Each row was made from one path, in order. Every step used is in the known rows, and no mark comes twice. Write each row's path.
(in the rows, 128 means zero)
Known rows:
fubu, maref, gana, tesas: [143 160 158 131 122 162 155 132 167 184  63 141 156 143 178 114 184]
gana, maref, fubu, tesas, tusid, lizik: [ 86 121  63 112  91 170 138 135 144 104 127 193 135 146 137 122 104]
maref, fubu, lizik, tusid: [116 133 153 113 112 161 143 113 187 103 113 170  97 136 132 113 162]
gana, tesas: [127 162 159 126 117 143 156 124 170 160  92 152 131 163 177 119 161]
gana, maref, fubu, lizik: [ 85 136 122 119 132 149 156 146 155 109 105 166  89 143 124 110 142]
lizik, tusid, tesas, fubu, maref, gana: [147 124 192 123 115 181 163 139 165 158  29 149 141 112 158 117 209]
tusid, tesas, gana, maref, fubu: [ 77 148 126 122 139 167 155 137 142 156  89 166 120 133 134 103 118]
fubu, lizik, tusid, tesas: [125 116 201 107  95 158 150 111 172 149  71 165 100 118 161 112 174]
tusid, tesas, fubu: [120 121 198 117 115 154 178 146 148 141  47 159 110 137 170 124 193]
gana, maref, fubu, tesas, tusid: [ 88 137  99 121 110 164 136 141 170 162 147 186 116 168 154 111 106]
tusid, tesas, gana: [104 140 153 118 125 151 153 136 147 168  66 167 128 118 189 108 160]
maref, gana, tesas, tusid, lizik: [127 144 108 115  80 147 139 126 143 140  89 174 153 144 180 134 127]
fubu, maref, gana, tesas, tusid: [136 164 147 130 105 142 142 135 159 207  83 164 150 163 201 126 141]
tusid, tesas, fubu, maref, gana: [136 124 183 128 122 178 168 151 153 162  25 148 147 114 167 118 216]
maref, fubu, tesas: [ 88 123 105 122 126 195 146 132 186 125 148 172 125 147 143  96 169]
tesas, gana, maref, fubu, lizik, tusid: [111 147 130 109 124 151 143 126 176 114 109 170  88 134 123 108 127]
lizik, tusid: [129 134 175 118 100 161 142 109 198 110  95 169 117 137 138 123 165]
tesas, gana, maref, fubu, lizik: [ 84 146 104 117 142 144 155 152 148 118 105 167  90 139 134 105 132]
gana, maref, fubu, lizik, tusid, tesas: [110 122 185 107 105 165 152 114 164 153  77 163  94 122 135 106 145]
lizik, tusid, tesas, gana, maref: [109 146 152 112 120 147 152 136 155 160  66 164 103 127 137 110 111]

Which path is each row?
[147 165 167 124 113 152 151 127 177 184  81 139 139 150 181 114 170] -> maref, gana, tesas
[ 84 139 124 113 137 148 157 147 140 142  91 165  90 130 143 101 134] -> tusid, tesas, gana, maref, fubu, lizik
[135 122 210 111 106 157 172 131 163 137  52 160 103 135 160 124 186] -> lizik, tusid, tesas, fubu
[ 90 132 129 121 129 154 154 138 161 107 110 168 102 139 148 110 172] -> maref, fubu, lizik
[137 156 170 122 124 137 177 147 158 139  72 151 112 170 173 127 178] -> gana, tesas, fubu
[125 119 208 113  93 169 149 103 177 157  67 165 120 120 159 115 173] -> lizik, tusid, tesas
[ 89 148 134 117 133 170 150 125 154 153  93 167 116 131 125 103 111] -> lizik, tusid, tesas, gana, maref, fubu
[139 168 154 124  97 135 138 130 167 208  97 163 136 167 203 127 129] -> maref, gana, tesas, tusid
[ 97 145 141 116 127 144 157 148 143 162  63 163 109 128 146 110 117] -> tusid, tesas, gana, maref
[109 144 146 107 122 138 152 142 152 153  70 164  87 125 139 107 113] -> fubu, lizik, tusid, tesas, gana, maref
[ 90 117  68 114  89 174 136 129 149 102 132 195 144 142 156 122 128] -> maref, fubu, tesas, tusid, lizik
[114 119 191 109 103 169 150 107 168 151  81 166 104 119 154 106 169] -> maref, fubu, lizik, tusid, tesas
[ 98 155 118 121 134 138 154 155 154 133  80 165 108 140 135 116 114] -> tesas, gana, maref
[108 141 148 109 125 158 148 123 154 161  85 169 110 115 173 100 150] -> maref, fubu, lizik, tusid, tesas, gana
[139 130 173 108 108 142 158 132 184  94  87 166  80 141 141 123 177] -> tesas, fubu, lizik, tusid
[101 115  78 112  81 163 137 133 153 100 121 194 140 141 163 127 133] -> fubu, tesas, tusid, lizik
[115 142 102 117  82 141 143 124 139 124  96 182 148 153 177 137 122] -> gana, tesas, tusid, lizik
[144 149 161 113 123 129 170 158 158 139  73 146  88 152 175 118 188] -> maref, gana, tesas, fubu, lizik
